Each row was made from one walk, in order. Every step used is in the known rows, and no mark comes twice. Write each row's walk.
Known rows:
tavig > rara > gofil > vilu > virov > vizefer: [-0.76 -3.97 -0.74  2.63  0.20  0.76 -0.55 -1.14  0.86 -3.91 -1.06 -2.75
  2.25  0.83 -1.14 -3.62  0.47 -1.42 -0.26 -2.82  0.65  0.76 -0.85  0.18
  3.57]
gofil > rara > tavig > vizefer > virov: [-1.97  2.35  0.51 -2.27  0.75 -5.64 -1.65 -2.90  0.29 -0.46  0.46 -1.40
 -2.99  0.08 -0.94 -0.66 -4.29  0.38  2.67 -1.26  0.16 -2.23  0.85  3.53
  2.67]
vilu > tavig: [-1.59 -0.30 -2.65  1.68  3.67  1.32 -1.32 -3.28 -2.02  1.12 -1.00 -1.73
  3.24  3.37 -1.52  1.22 -4.49 -2.88  0.85 -2.18 -2.51 -2.10 -2.04  2.32
  0.47]
gofil > vilu: [-0.49 -1.80  0.44  3.15  0.89 -0.13 -1.63 -4.79 -0.39  0.79 -2.15 -2.38
  4.29  4.18 -3.52  0.36 -3.66 -1.83  2.37 -2.00  0.27 -2.09 -0.29  2.50
  5.47]
vizefer > virov > rara > tavig: [-1.88  1.88  0.34 -0.76  1.22 -1.75  0.35 -2.98  0.81 -0.27  0.23 -2.97
  0.36  0.53 -2.15  0.10 -2.76  2.09  2.84 -2.65 -4.40 -1.09 -0.49  0.55
 -0.81]
vilu > tavig > vizefer > gofil: [ 1.53  2.19 -3.74 -0.53 -0.10  0.07 -1.77 -2.89 -2.49 -2.10  2.06 -2.00
  0.09  2.60 -0.55 -0.69 -1.58 -3.28  1.66 -2.38 -1.44 -1.61 -2.32  2.86
  1.81]
vizefer > tavig > rara > gofil: [ 0.59 -4.52 -0.70  2.97  5.21 -1.76  1.21 -1.41 -1.36 -0.94  1.84 -0.13
  0.96 -0.19  0.63 -1.71 -1.42 -1.54  0.44  0.97 -3.87  0.80 -1.92  2.80
  0.38]
vilu > virov > rara > tavig > vizefer: [-3.80  0.68  0.16 -0.83  0.08 -1.35 -2.64 -2.49 -2.35 -1.57 -2.63 -3.91
  0.98  1.21  0.07 -2.04 -1.35  1.47  0.80 -4.07  0.43 -1.25  0.89 -0.30
  0.59]
gofil > rara > tavig: [-2.62 -0.52  1.73  0.69  4.15 -4.32 -3.54 -2.04 -0.86  0.96 -1.75 -0.96
  0.19  1.08 -1.63  0.23 -7.01 -0.03  0.13 -1.95 -1.58 -2.73 -0.08  1.11
  1.92]
vilu > gofil > rara > tavig: [-1.34 -3.56 -0.23  1.03  4.01 -4.28 -3.13 -1.60 -4.33  0.18 -3.29  0.49
 -0.28  0.54  0.10 -1.09 -6.64 -0.16 -0.34 -1.37 -1.39  0.34 -0.37 -0.55
  1.87]
vizefer > gofil > vilu > virov > rara > tavig: [ 1.02  1.74  1.00  0.57 -1.44  0.18 -3.94 -2.91 -2.12 -1.69 -1.32 -2.46
  1.35  0.73 -1.57 -2.53 -2.34  2.11  1.02 -5.13 -0.67  1.34  0.69 -2.03
  3.07]
tavig > vizefer > gofil > vilu > virov > rara: [ 0.71  2.69 -0.49 -0.44 -4.45 -0.21 -2.39 -2.47 -2.11 -4.01  1.11 -3.59
  0.03  2.87 -1.82 -3.59  1.01  0.04  2.87 -4.31  1.33  0.01  1.19 -0.38
  4.93]
virov > rara > tavig > vizefer > gofil: [ 0.08  2.25  0.59 -0.98  0.73 -3.47 -2.45 -1.76 -0.91 -3.36  1.32 -3.39
 -0.74  0.66 -1.30 -1.81 -0.43  0.71  1.35 -2.71 -3.41 -2.46 -1.11 -0.85
  0.31]
gofil > vizefer > virov > vilu: [ 0.56  0.40 -1.06  4.26 -3.47 -2.22  2.42 -1.91  0.92 -0.40 -0.51 -3.83
  1.96  2.42 -0.11  1.56 -2.40  0.58  4.79 -1.80 -2.64 -0.83  1.21  0.93
  0.43]
rara > gofil > vilu: [ 0.84 -2.98 -0.05  2.53  1.26  0.05 -0.98 -2.53 -1.60 -1.44  0.16 -3.30
  2.72  2.66 -2.29 -0.21 -4.06 -3.60  1.19 -2.19 -0.05 -1.32 -2.59  0.22
  4.48]
vizefer > virov > rara > gofil > vilu > tavig: [-0.19  3.06 -1.06 -1.89 -0.07  1.35  0.59 -0.81 -0.08 -1.52  3.56 -2.70
  0.76  0.72 -2.88 -1.16 -2.05 -0.21  4.65 -2.97 -2.12  0.55 -0.55 -0.60
  0.45]
tavig > vizefer > virov > vilu: [ 0.50  1.35 -1.63  1.91 -4.17 -1.44  1.94 -4.36 -1.01 -2.38  0.71 -4.67
 -0.27  2.66 -2.24  0.93 -0.19 -1.45  4.31 -1.39  0.87 -0.69  0.80  4.85
  3.00]
vizefer > tavig > rara > gofil > vilu > virov: [ 0.49 -3.68  0.08  2.27  2.52 -0.28  0.11 -2.47 -1.63 -0.58  0.16 -0.15
  1.81 -0.74  0.55 -3.04 -1.13 -0.02  1.49 -0.79  0.25  2.89  0.85  2.50
  2.91]
rara > tavig > vizefer: [-1.00 -0.88 -0.45  0.19  2.34 -3.98 -2.26 -5.11 -0.45 -0.36 -1.94 -3.22
  0.60  1.29 -0.46  0.28 -2.22 -1.59  0.86 -1.46  0.12 -3.99 -1.83  3.90
  2.32]
rara > gofil > vilu > virov: [-0.36 -2.89 -0.41  2.13 -0.55  1.76 -1.62 -2.64 -3.13 -1.66 -1.75 -3.78
  3.21  2.10 -0.82 -1.01 -4.13 -2.29  0.72 -3.74  1.86  0.86 -1.49 -0.31
  4.44]
tavig > vizefer: [-1.45 -1.55 -1.80  1.35  0.29 -2.03 -0.37 -3.95 -1.33 -1.61 -0.56 -3.59
  1.20  4.26 -1.09 -0.19 -1.42 -3.38  1.67 -1.22 -0.58 -3.51 -1.70  3.80
  3.59]
vilu > virov > rara > gofil > vizefer: [-2.78 -1.21 -0.53  1.35 -0.75 -0.22 -0.65  2.05 -2.21 -2.63 -0.54 -4.55
  2.14  2.08  1.85 -2.10 -2.64  0.45  1.41 -4.52 -2.87 -0.36 -0.78 -5.16
 -0.68]
vilu > virov: [-3.44 -2.92 -1.51  3.07  0.02  1.87 -1.11 -3.91 -3.61 -0.02 -4.17 -3.28
  3.66  4.00 -0.21  0.13 -4.35 -0.95 -0.43 -4.04 -0.31 -0.02 -1.25  1.08
  2.46]
gofil > vizefer > tavig: [ 0.55 -1.36 -1.00  3.09  3.40 -4.02  0.71 -1.78  0.78  1.82 -1.15 -1.56
  2.14  1.95  3.10  0.32 -3.41  0.42  4.58  0.15 -5.12 -2.55  0.83  1.74
  0.96]
vilu > tavig > vizefer > gofil > rara: [ 0.56  3.47 -2.40 -1.74  0.41 -1.34 -2.98 -0.98 -2.32 -2.13  3.24 -0.80
 -1.72  2.14 -0.82 -1.72 -3.02 -2.30  1.90 -2.14 -1.20 -1.39 -0.81  1.65
  2.31]
vilu > virov > rara > tavig > vizefer > gofil: [-1.20  1.94 -0.17 -1.03 -1.66 -1.05 -3.01 -1.96 -3.03 -3.11 -0.98 -3.61
 -0.43  0.59  0.19 -2.69 -0.86  1.77  0.34 -4.82 -0.80  0.06  0.02 -1.55
  0.59]

Which walk is each row?
[ 1.90  0.66 -2.52  2.12 -1.81 -0.47  1.63  0.48 -0.52 -1.48  2.18 -3.71
  0.95  0.06  1.27  1.09 -3.08 -1.29  4.06 -2.21 -2.30  0.03 -1.11 -0.54
 -1.10] | rara > gofil > vizefer > virov > vilu > tavig
[-0.27  0.06 -0.80  1.36  1.16  0.07 -1.68 -4.60  0.68  0.26 -4.27 -2.70
  2.23  2.10 -0.04 -1.41 -1.58  1.56  4.55 -2.60  0.04  0.06  3.88  2.51
  5.42] | gofil > vilu > virov > vizefer > tavig
[ 2.27 -4.68 -1.19  6.64  0.93 -3.52  1.41 -0.40 -2.48 -0.68 -1.57  0.01
  2.22  0.03  1.40 -1.39 -0.50  0.87  2.92  0.36 -1.79  2.51  2.58  0.78
 -0.37] | virov > vilu > gofil > vizefer > tavig > rara
[-0.31 -1.70 -2.53  1.18 -0.83 -2.65  1.95  0.44 -1.18 -1.35 -0.37 -1.80
  0.89  1.64  1.54 -1.80 -1.96  1.18  4.22 -1.72 -4.76  0.39  0.04 -2.51
 -0.51] | vilu > gofil > vizefer > virov > rara
[-2.77  0.61  1.99  0.84  0.55 -0.09 -3.66 -3.43 -0.97  0.58 -3.71 -2.64
  3.70  1.19 -2.32 -1.73 -2.90  2.50  1.65 -4.66  1.43 -0.53  2.19 -0.79
  2.99] | gofil > vilu > virov > rara > tavig
[ 1.07 -2.02 -2.17  4.08 -2.57  0.04  2.21 -3.69 -3.84 -1.44 -1.59 -2.62
  1.12  2.16 -1.86  1.21 -2.90 -0.44  3.05 -1.92 -1.13  3.00  0.19  2.15
  1.42] | vizefer > virov > vilu > gofil
[ 2.79  2.38 -2.63  0.65  0.29  0.90 -2.54 -2.84  1.61 -2.68 -0.30 -2.71
  1.06  2.47 -1.79 -1.10 -0.92 -1.21  3.05 -3.35 -3.24 -1.34 -0.17  0.48
  3.88] | virov > vizefer > gofil > vilu > tavig
[ 1.22 -5.67 -2.42  3.91  3.49 -4.06  1.20 -0.63 -1.61 -0.04 -1.39  1.13
  1.65  0.20  3.74 -2.58 -1.06  0.23  2.26  1.14 -3.84  1.22  0.79  0.86
  0.19] | vilu > gofil > vizefer > tavig > rara
[ 0.48 -0.31 -0.40  1.92 -0.99 -3.15 -0.39 -2.33 -3.32 -0.60 -1.68 -1.17
 -1.28 -0.54 -1.48  0.45 -4.98  1.57  2.68 -1.81  0.05  3.08  2.04  1.37
  1.03] | vizefer > virov > vilu > gofil > rara > tavig
[-0.25  2.28 -0.52 -1.85  0.93 -0.44 -2.03  0.25 -0.79 -2.95  3.51 -3.36
  0.99  1.35 -2.80 -2.29  0.04 -1.75  3.66 -2.69  0.05 -2.17 -0.51 -1.31
  1.60] | virov > rara > gofil > vilu > tavig > vizefer
[-0.97 -5.81 -0.90  3.86  2.50 -0.51  0.83 -0.79 -1.36 -2.87  1.52 -1.85
  2.13  1.59 -1.39 -1.69 -1.56 -3.80 -2.19 -0.97 -2.37 -0.20 -4.60  0.98
  0.49] | tavig > rara > gofil
[ 0.17 -3.84 -1.46  2.62 -0.53 -2.16  2.98  0.51  1.57 -2.73  2.85 -2.03
  0.73  0.24  1.25 -1.96 -0.97 -1.66  1.00 -0.93 -3.32 -0.12 -3.23  0.09
 -0.29] | tavig > rara > gofil > vizefer > virov
[-0.58  0.55 -1.10  1.45  2.42  1.29 -2.50 -4.45 -0.58  1.73 -1.28 -1.21
  4.27  3.11 -3.55  0.20 -3.66 -2.07  2.59 -2.55  0.73 -1.93  0.23  2.91
  3.67] | gofil > vilu > tavig
[-0.27 -5.36 -0.75  3.99  1.41 -2.41  1.22  1.19  0.69 -2.68  1.65 -2.06
  2.33  1.08  1.14 -2.29 -1.17 -2.75 -0.68 -0.90 -3.00 -1.39 -3.48 -0.85
 -0.11] | tavig > rara > gofil > vizefer
[ 0.19 -0.61 -1.05  2.86 -2.25 -1.45  1.17 -1.71 -4.01 -1.44 -0.78 -1.45
 -0.66  1.65 -2.11  0.13 -4.44  0.37  3.50 -1.58 -0.61  3.41  1.88  1.17
  1.86] | vizefer > virov > vilu > gofil > rara
[-2.18  1.77  1.43 -0.78 -1.13 -1.49 -3.42 -3.79 -0.80 -0.66 -2.78 -3.44
  2.23  1.01 -1.73 -2.53 -0.46  1.64  2.74 -4.27  3.32 -1.15  2.82  0.43
  3.95] | gofil > vilu > virov > rara > tavig > vizefer
[-0.16  1.45  0.03 -0.47 -0.87  0.19  1.26 -1.08 -0.05 -2.45  2.76 -3.84
  0.69  1.31 -3.04 -1.24 -1.97  0.06  4.35 -2.65 -2.45  0.17 -0.87 -1.07
  1.96] | vizefer > virov > rara > gofil > vilu
[-2.02 -2.32 -2.36  2.55  4.02  1.11 -0.75 -2.13 -0.72  0.31  0.25  0.02
  3.53  2.21 -2.25 -0.66 -2.01 -2.49 -0.76 -1.63 -1.94 -1.10 -2.21  2.98
 -0.43] | vilu > tavig > rara
[-1.84 -1.83 -0.09  2.70 -1.06  1.79 -2.27 -4.86 -1.95  0.68 -4.02 -2.74
  4.40  3.72 -2.14 -0.72 -3.73 -0.54  1.51 -3.70  2.51  0.01  0.96  1.56
  5.60] | gofil > vilu > virov
[ 0.92 -1.67 -1.91  1.48 -0.86 -1.89  2.45 -0.39  0.37 -2.20  1.72 -3.92
  0.66  1.14  2.21  0.09 -3.57 -1.84  2.92 -1.55 -3.91 -1.39 -3.18 -0.88
  0.61] | rara > gofil > vizefer > virov
[ 2.82  1.07  0.10 -0.23 -0.44 -3.57 -3.45 -5.37 -0.44 -1.78 -0.31 -2.40
 -0.13  0.47 -1.32 -1.26 -1.19 -1.16  1.68 -2.30  1.05 -2.33 -0.93  2.87
  4.87] | rara > tavig > vizefer > gofil > vilu
[-0.69  3.73 -2.93 -3.50  0.17  0.07  0.86 -0.68 -1.07 -2.92  4.21 -3.30
 -1.29  0.66 -1.03 -1.39 -0.55 -1.89  4.23 -2.11 -1.81 -1.17 -1.57  1.01
 -0.62] | vilu > tavig > vizefer > virov > rara > gofil
[ 2.76  1.45 -1.91  1.46 -0.04  1.71 -2.78 -3.62 -1.89 -0.70  0.75 -1.00
  2.21  2.49 -2.73 -0.69 -3.32 -1.90  1.93 -3.12 -1.33 -0.02 -1.19  0.95
  3.77] | vizefer > gofil > vilu > tavig
[-2.30  1.23  0.83 -0.81  2.46 -4.03 -2.27 -2.06  0.10 -1.30 -0.22 -3.57
  0.59  1.26 -1.68 -0.85 -0.70  0.34  1.84 -2.41 -2.21 -3.93 -0.25  0.33
  0.32] | virov > rara > tavig > vizefer
[-2.67  0.13  1.32  1.02  4.00 -2.48 -2.24 -1.92 -0.11 -0.21 -1.28 -2.99
  2.12  1.47 -2.11 -0.09 -3.14  0.91  0.53 -2.61 -4.37 -2.89 -1.00 -0.98
 -0.96] | virov > rara > tavig
[ 0.18 -2.91 -0.57  3.91  3.43 -4.31  1.17 -0.81  1.96  0.98  0.01  0.03
  2.19  0.95  2.48 -1.42 -0.87  0.65  3.02  0.87 -4.66 -1.60  0.95  2.32
  0.32] | gofil > vizefer > tavig > rara
[-0.01 -0.21  0.08  1.21  3.22 -3.36  0.88  2.42  0.03 -1.58  2.48 -2.93
  0.84  0.61  2.02 -1.49 -1.85  0.70  4.18 -1.01 -6.63 -1.57 -0.24 -3.36
 -1.39] | virov > rara > gofil > vizefer > tavig
[ 2.39  0.88 -2.30  1.10  0.50  0.46 -1.87 -1.93  2.60 -3.26  0.55 -1.23
  1.05  1.50 -2.26 -2.69  0.89 -1.08  1.47 -2.48 -2.86 -0.58 -0.07  1.16
  2.92] | virov > vizefer > gofil > vilu > tavig > rara
[-0.04 -2.67  0.58  3.98  1.39 -3.47 -2.70 -1.36 -4.85 -0.47 -3.03 -0.63
  0.58  0.49 -1.58  0.18 -5.36  0.39  0.66 -1.73  0.52  1.84  1.94 -0.31
  1.27] | virov > vilu > gofil > rara > tavig
[-0.67  2.73 -3.76 -1.93 -0.18 -0.04  0.48 -4.23 -0.70 -0.36  1.50 -2.50
 -0.10  2.09 -0.83  0.31 -1.57 -2.29  3.72 -1.45 -0.25 -1.85 -1.11  5.08
  1.45] | vilu > tavig > vizefer > virov
[ 0.07  2.16 -2.24  2.50 -1.43  1.61  1.31 -3.73 -1.58  0.02  0.23 -2.60
  1.79  2.11 -3.06  2.32 -3.21 -0.47  3.56 -2.46 -1.21  1.12  0.55  3.46
 -0.16] | vizefer > virov > vilu > tavig
[ 0.10 -5.36 -3.00  3.79  1.23 -2.57  0.36 -1.06 -2.64 -0.35 -2.95 -1.57
  2.85  2.99  2.40 -0.83 -3.66 -1.69  1.77 -1.39 -3.17 -1.10 -1.43 -1.20
  1.43] | vilu > gofil > vizefer
[ 1.50 -3.68  0.41  2.59  4.45 -1.80  0.44 -2.28 -0.21 -0.44  1.79  0.09
  1.69 -0.36 -0.70 -2.14 -1.06 -1.10  2.04  0.66 -1.65  1.13 -0.12  3.17
  2.67] | vizefer > tavig > rara > gofil > vilu
[-0.31 -3.84 -0.54  3.57  5.07 -2.10  1.05 -3.21 -0.42  0.75 -0.03  0.55
  1.93  1.18 -0.10 -1.20 -1.31 -0.56  1.12  0.85 -3.89  0.22  0.10  4.59
  0.86] | vizefer > tavig > rara
[-1.81  2.55 -1.17 -1.38 -1.93 -1.88  1.80 -2.58  0.22 -2.57  2.41 -4.34
 -0.97  2.87 -2.04 -1.36  0.42 -0.32  4.41 -1.64 -2.25 -2.15 -0.19  2.37
  1.72] | tavig > vizefer > virov > rara
[-0.81  0.50 -2.16 -0.24 -2.05 -1.65  1.79 -4.77 -0.34 -1.73  0.83 -4.09
 -0.52  3.15 -0.99  0.11 -0.98 -2.16  3.53 -1.05 -0.54 -1.90 -1.23  5.09
  3.41] | tavig > vizefer > virov
[ 0.07 -1.24 -1.60  0.02  0.68 -4.00  0.61 -0.30 -0.68 -0.57 -1.30 -1.78
  0.46 -0.22  2.21 -1.68 -2.52  2.29  3.67 -1.77 -4.28 -0.04  0.23 -2.15
 -1.47] | vilu > gofil > vizefer > virov > rara > tavig
[ 1.01  1.62 -0.86 -0.08 -1.66 -3.46 -1.84 -1.33 -2.25 -3.58  2.65 -2.03
 -2.28  2.95 -0.94 -1.93 -2.43 -2.18  1.31 -2.04 -1.25 -1.61 -0.97  1.09
  4.32] | tavig > vizefer > gofil > rara
